Each row comes from the steps of one path. Every step used is in the known rows, and no mark comes twice. Write the path behind each row, first mark first.
In the rows, zero is written as 128.
Known rows:
riro popapu fared bidazi pomuz girep: [ 99 111 200 118 127 130 124 112 124 126 109 146 112 142 139 133 138 157]
pomuz girep popapu fared: [110 123 143  91 117 100 129  92 129  83 129 127 123 145 142  91 123 168]
riro popapu girep bidazi: [116 118 213 104 123 119 132  99 129 135 110 162 135 150 105 128 154 156]
lupa girep bidazi pomuz: [ 82 110 231  89 132 152 140 125 130 105 117 143 140 122 130 111 199 125]
riro vikepo: [117 157 148 130 137 106 147 185 160 131 119 144 145 125 131 153 141 122]
bidazi pomuz girep lupa: [ 89 125 185 103 114 115 127 134 109 132 133 118 123 101 131 126 177 138]
bidazi fared lupa girep popapu vikepo: [ 65 111 227 118  93 123 127 140 140  97 121 175 137 118 179  97 132 114]
pomuz girep bidazi fared lupa: [107 113 210 112 116 108 114  98 130  91 126 138 129 142 126 116 158 126]
pomuz girep lupa: [114 126 164 123 121 105 124 126 133 114 126 132 154 127 135  98 136 140]
fared lupa: [119 145 170 132 106 111 117 167 158 138 120 141 144 115 182 118 121  74]
pomuz girep popapu fared bidazi: [112 128 149  76 113 101 128  96 128  92 122 133 125 147 138  97 121 158]
riro popapu: [125 131 169 127 124 126 125 103 129 133 116 152 123 135 124 146 138 157]
girep popapu: [110 151 145  68  96 116 141  89 124 129 118 160 121 123 125 133 139 147]
bidazi pomuz girep popapu vikepo: [ 87 140 152  67 106 101 132 113 105 115 133 125 114 106 146 119 171 151]
girep bidazi: [110 125 195 105 127 139 132  97 123 135 112 155 125 133 110 150 180 107]
pomuz girep: [138 124 122 118 131 102 118 114 130  91 136 107 135 142 128 101 124 150]
bidazi pomuz girep popapu: [ 96 137 163  71 106 108 129 106 104 117 136 116 107 109 124 132 174 155]
lupa girep bidazi fared: [ 80  93 242 109 131 155 137 112 134  89 117 157 141 137 124 105 179 132]

Write each row's path:
[ 83 130 182  83 104 106 127 123 116 114 132 118 109 108 154 118 167 139] : bidazi pomuz girep popapu fared lupa
[106 140 188  68 104 124 123 144 110 158 112 141 132 113 116 147 154 108] : fared bidazi pomuz girep lupa
[102 108 205  85 122 120 138 126 115 137 123 137 133 136  99 113 172 127] : popapu girep bidazi pomuz
[ 97 144 209  93  97 115 129 158 167 113 113 157 158 115 193  90 136  93] : fared lupa girep popapu
[ 89  99 170 116 132 137 127 144 121 122 118 123 110 135 149 114 127 125] : popapu fared bidazi pomuz girep
[126 124 170 101 130 110 121  93 126  96 125 126 132 145 115 115 160 136] : pomuz girep bidazi
[105 126 154 100 121 114 123 125 106 116 140 100 111 111 125 129 168 145] : bidazi pomuz girep
[ 84 110 252 120 108 137 122 104 127 128 113 173 120 128 125 150 177  92] : girep bidazi fared lupa
[ 90 106 210 149 100 126 115 138 134 117 129 154 120 120 150 128 124 106] : bidazi fared lupa
[ 98  98 231 105 113 117 131 128 130 124 120 156 140 145 111 103 148 114] : popapu girep bidazi fared lupa
[ 80  98 232 143 104 133 119 146 142 100 127 155 132 121 158 108 130 112] : bidazi fared lupa girep
[ 78  99 191 118 127 138 131 149 123 133 113 136 120 128 152 113 133 120] : popapu fared bidazi pomuz girep lupa
[ 88 149 198  89  97 109 132 165 167 111 110 168 165 113 214  80 133  88] : fared lupa girep popapu vikepo
[101  92 216 104 121 124 135 116 120 122 123 152 134 151  92 108 152 133] : popapu girep bidazi fared
[ 87 111 218 121 122 131 126 118 126 136 105 159 121 134 142 132 143 152] : riro popapu fared bidazi pomuz girep lupa
[ 95 112 201 121 126 139 126 116 123 139 107 153 109 137 139 143 138 149] : riro popapu fared bidazi pomuz
[ 75  94 216 150 135 140 130 160 161 101 113 142 136 135 202  80 133  96] : popapu fared lupa girep bidazi
[ 86 124 167  82 112 112 131 109 106 111 135 114 102 113 136 122 167 158] : bidazi pomuz girep popapu fared
[110 107 196 111 125 115 118  84 119  87 129 134 123 145 109 120 161 143] : pomuz girep bidazi fared
[ 87 132 243 104 109 128 125 164 158 122 113 150 152 110 184 107 171  73] : fared lupa girep bidazi pomuz
